Each row was made from one walk, in order. Every step used is in the known rows, and no mark comes twice. Write each row's walk.
Known rows
totiv/kubom: [  2  16 -11  -5  23   8 -21 -18   4 -14  18 -13   1   2  10  -2 -23   6
   5   1  36   7   9  11   0 -10]
komuve/seva/kubom/regu/beka: [  6  13 -20  -1  53  22  21  55  47 -27  14  -4 -31  46 -17 -10  -6 -37
  10  22  75   1  23  20   8  14]
totiv/kubom/muzav: [ 10   6 -16   3  28   1 -10  -6  16 -19  19 -26   4  27  11  -2   0 -13
   9 -11  40   5  -3  18  22  -8]
muzav/patus/regu/kubom/totiv: [ 46 -23  21  13  22  21  21  19  42 -36  19  -5  -9  23 -58 -28 -20 -23
  -2   6  44  17  21  24 -24 -21]
totiv/kubom/muzav/patus: [ 19 -10   0   9  30  15   2  -8  29 -21   8 -31   2  32 -10 -11  -1 -31
   4 -10  62   8 -11  23  30 -13]
ruteg/muzav/patus/regu/kubom/totiv: [ 40 -31  26  31  -2  25  14  28  48 -45  13 -14 -24  40 -45 -18 -24 -10
  -3  -2  48  35  34  22 -15 -25]
seva/kubom/totiv: [ 16  18 -17  -3  34  18   6   7  14   7  38   2 -24  17 -45 -17 -13   5
  25 -11  40  -6   6  17   7   7]
gobul/patus/regu/kubom/seva/komuve/totiv: [ 22  -1   9  17  38  34  13   2  26 -63  13  40 -22  31 -23 -36 -19 -23
  43   4  56   2  34  39   5  29]
muzav/patus/regu/kubom/seva/komuve/totiv: [ 30   2  25  12  38  49  21   4  41 -57  -1  27 -31  56 -41 -49 -22 -28
   9   6  68  -2  15  42  24   5]
muzav/patus: [  4  -7  12  -5  24  14  -1   6   0  -4   2  -6  -9   3 -20 -21  -9 -13
  -5   4  41  18 -10  19   9 -12]
kubom/totiv: [  7   1  -3 -16  24  -5   1  15  -2   6  31  -4  -6   4 -41 -22   7  -4
   7  -5  25  17  -7  21  -6 -12]
beka/regu/patus/muzav: [ 20 -17   5  -1   3   7   6  39  -6 -12  16 -20   7   7  16 -41 -10 -11
   1 -19  58  38  -1   8   6 -22]
komuve/totiv/kubom/seva: [-15  17   8 -36  27  19   3 -17  16 -24  19  15  -2  30 -31 -38 -11 -18
  20  13  55   4  11  13  23  -3]
muzav/patus/regu/kubom: [ 35 -18  20  19  21  29   5  12  29 -43  -1  -1  -8  15 -18 -16 -35 -12
  -9  11  38  17  30  15 -16 -18]
komuve/seva/kubom: [ -5  13 -22 -12  29  29   5  34  14 -21   4  10 -32  34 -17 -17 -35  -1
   2  -5  50  -1  17   5  17  27]
komuve/seva: [-14  -3  -9 -24  17   6   3  40  -2 -25  -4   1 -14  20 -12 -22 -14  -7
 -15   2  35  19   6  12   3  11]
beka/regu/patus: [  4 -14  -6 -12  18  -6  -3  48 -22 -16  21 -30  21  -5   5 -31 -17 -15
  -9  -9  70  20   2  20   7 -26]
muzav/patus/regu: [ 29  -2  20  17  31  17   0   8  13 -23   4   8 -19 -12 -17 -17  -5  -8
  -1   5  40  26   2  18  -6 -23]
totiv/kubom/muzav/patus/regu: [ 46  -5   8  31  37  19   3  -7  42 -39  11 -20  -7  17  -8  -7   2 -29
   9  -4  61  16   1  25  18 -25]
seva/komuve: [ 12  23 -22  14  36  14 -21   1 -15  -7  10  -2 -28   9  18  -6  -4  19
   4 -15  33   0 -12  40  15   8]
kubom/regu/patus: [  6   4 -12 -13  40 -10   5  34 -10 -20  18 -14  22   1 -15 -14   3 -27
  21   2  65  -3   2  32   3 -31]
ruteg/muzav: [-10   0   1   9  -4   7 -19  19  -5  -7   7 -11 -23  14  10  -2 -14  21
   0  -6  26  32  13  14   8  -9]
komuve/totiv/kubom: [ -5  11   7 -25  16  19  -4  -1  10 -32  23   9  -6  11 -19 -20 -21   0
  19   5  46  21  22   2  12 -14]
totiv/kubom/seva/komuve: [ 12  41 -29   7  52  19 -18 -44   8  -9  12 -12 -16  35  17 -20  -7  -1
  13  -6  53 -26 -15  45  24  12]
ruteg/muzav/patus/regu: [ 24 -10  29  37   6  21  -5  18  20 -32   0  -3 -34   1  -7  -6 -10   7
  -3  -1  45  42  15  19   0 -28]
regu/beka: [  3  -1   3 -10  21  15 -10  19   1   5  18 -17 -15   8   8 -15  -6 -17
 -12  17  34  31  11   5  -4  -1]

Which walk is each row?
[ 25 -10  21   7  33  24  12  -3  34 -33  -2   2  -4  38 -31 -37 -24 -31
  -8  18  45  -4  14  25  -5  -4]	muzav/patus/regu/kubom/seva
[ 34  -8   5  10  20  10  11  20  28 -32  31   0  -8  18 -36 -18 -20  -2
   4   6  23  15  31  20 -31 -14]	patus/regu/kubom/totiv
[  3  18  -3  -5  26  26  -6  15 -10 -25  14  23 -37  19 -11 -22  -8  11
  18 -12  44  12   0  32  29   5]	seva/komuve/totiv
[  0 -23  -7   1  12  -1  -3  36  10 -25  18 -23  13  21  13 -14 -31  -3
 -20   6  37  16  20  21  -7 -11]	beka/regu/kubom
[ 12 -14  -5 -14  14   7   8  18  15 -15  26 -12   4  34 -39 -20 -23  -8
  -1   1  23   7  18  18 -16  -3]	regu/kubom/totiv
[ 29  20 -14  14  38  24  18  20  21 -14  19   4 -11  26 -10 -20  -7 -14
  48 -14  67  -5  12  14  15 -11]	seva/kubom/regu/patus/muzav
[ -9  29  -2 -17  39  26   2   0  -1 -16  13  28 -30  37 -25 -44   6  -8
  18  -3  50  -5 -12  40  40  16]	kubom/seva/komuve/totiv
[ 37 -11  15  28  35  12  11  19  25 -26   5  -3 -15  11 -18 -16  12 -27
   3  -3  44  23 -10  28  18 -20]	kubom/muzav/patus/regu
[ 23  -2   5  13  20  17  -5  16  16 -39  11   4  -8  11   2  -7 -33   7
  -5  11  19  12  38  11 -22 -10]	patus/regu/kubom
[ 37  -9  28  17  31  32   5  15  27 -17   8 -11 -27  -1 -12 -20  -5 -32
 -14  21  54  39  13  10  -9 -20]	muzav/patus/regu/beka
[ -4  18 -29   2  52  12  17  44  32 -35   9  13 -21  35 -24  -7  -7 -13
  22   8  61 -13  14  30  16  10]	komuve/seva/kubom/regu
[-11 -14  -5 -12  25  -3   6  20  16 -17  16 -17  15  43   0 -37 -19 -19
 -17  14  44   0   7  34   5  -2]	beka/regu/kubom/seva
[ 17  21 -24  -1  52  10   8  30   6 -17  28  -6   3  16 -20 -12 -15 -19
  37  -6  78 -24  12  27  12 -12]	seva/kubom/regu/patus
[ 23   9 -19  -2  35  29  32  53  33 -35   5   9 -19  50 -20 -30 -12 -28
  32 -13  80  -3  18   9  16   5]	komuve/seva/kubom/regu/patus/muzav
[ -5  25 -11 -18  36   6 -10 -34  10  -3  15  -9   5  24  -2 -25 -10 -14
   7   9  42 -10  -2  21  11  -2]	totiv/kubom/seva
[ 16 -33   7   3  17  19  14  20  27 -25  -2 -27   4  55 -17 -19 -18 -37
  -8  -6  45   4   4  21  21   2]	regu/kubom/muzav/patus
[-12   0  -3 -20  25  10   1  -3  11  -9   5  -3   4  47 -13 -31 -26 -16
  -8  14  29 -11  14  20   0  12]	regu/kubom/seva
[ -4  -3  -4  -6  31  20  12  30  21 -44  16   5 -10  64 -12 -48 -17 -16
   1   1  65  -3   7  49  31  11]	beka/regu/kubom/seva/komuve/totiv
[ 23   7  13 -14  19  20  20  19  28 -45  23  10   8  27 -23 -32  -1 -29
  48  -5  78  23  23   5  12 -33]	komuve/totiv/kubom/regu/patus/muzav
[ 40   6   5  29  47  39   3 -12  34 -40  -7   3 -24  48 -12 -37 -18 -19
  -4   2  59 -16   2  50   9   7]	muzav/patus/regu/kubom/seva/komuve
[ -4  11   1 -12  37   2   5  10  30 -43  29  15   6  12 -27  -7   4 -14
  36  18  57  11  19  27  10 -29]	komuve/totiv/kubom/regu
[ 28   6  12  13  28  18  -7  18  16 -15  19  -3 -28  -7   8 -11  -4 -11
  -9  21  34  37  22   8 -16 -13]	patus/regu/beka
[  6  11 -20 -17  29  21  20  40  27 -18  22   6 -30  42 -58 -28 -17  -9
  10  -8  52  -1  10  13   8  22]	komuve/seva/kubom/totiv
[ 21  19   9   7  38  38   7   6  28 -54  10  33 -32  52 -21 -41 -18  -7
  15   5  47  -7  25  38  15  13]	patus/regu/kubom/seva/komuve/totiv
[ 11  27 -11   1  28  32 -13 -11   8 -37  19   7 -28  22  -1 -14 -17  11
  23 -11  58   4   8  26  24   1]	seva/komuve/totiv/kubom
[ 13 -29  -7  -3  13  -8  13  43  23 -22  35 -28  15  28 -26 -26 -16 -11
 -12   0  41  19  13  30 -14 -16]	beka/regu/kubom/totiv
[ 39  23  -5  10  34  33  13   9  27 -53  20   8 -14  38  -3 -29   3 -18
  52 -19  89   7   7  32  28 -20]	seva/komuve/totiv/kubom/regu/patus/muzav
[ -2  14  -2 -17  29  34   5   4  15 -34   8  19 -23  68 -25 -43 -24 -12
  12   3  48 -15  11  37  27  25]	regu/kubom/seva/komuve/totiv
[ 10 -15  17 -12  19  25  17   8  34 -38  11  -8  -5  41 -37 -26  -5 -40
  16  -8  72  20  -1  11  43 -14]	komuve/totiv/kubom/muzav/patus
[ 30  23 -11  27  45  27  -5 -11  22 -36   3   7 -24  44   9 -24 -18   1
   3   4  37 -19  12  47   3  14]	patus/regu/kubom/seva/komuve
[ 22   1   1   0  28   5  14  29   6 -15  14  -2   6  14  -4 -25  13 -21
  30  -7  53  18   0  20   2 -27]	kubom/regu/patus/muzav
[ 29 -11   0  23  22  10   5  25  28 -41  14  -9  -6  34   2  -6 -14 -11
  -1  -1  23   9  27  20   1  -5]	patus/regu/kubom/muzav
[ 14 -49   3  15  16   5  18  45  36 -34   7 -39  15  50  -5 -25 -14 -41
 -19  -6  63  17  -1  32  23 -14]	beka/regu/kubom/muzav/patus
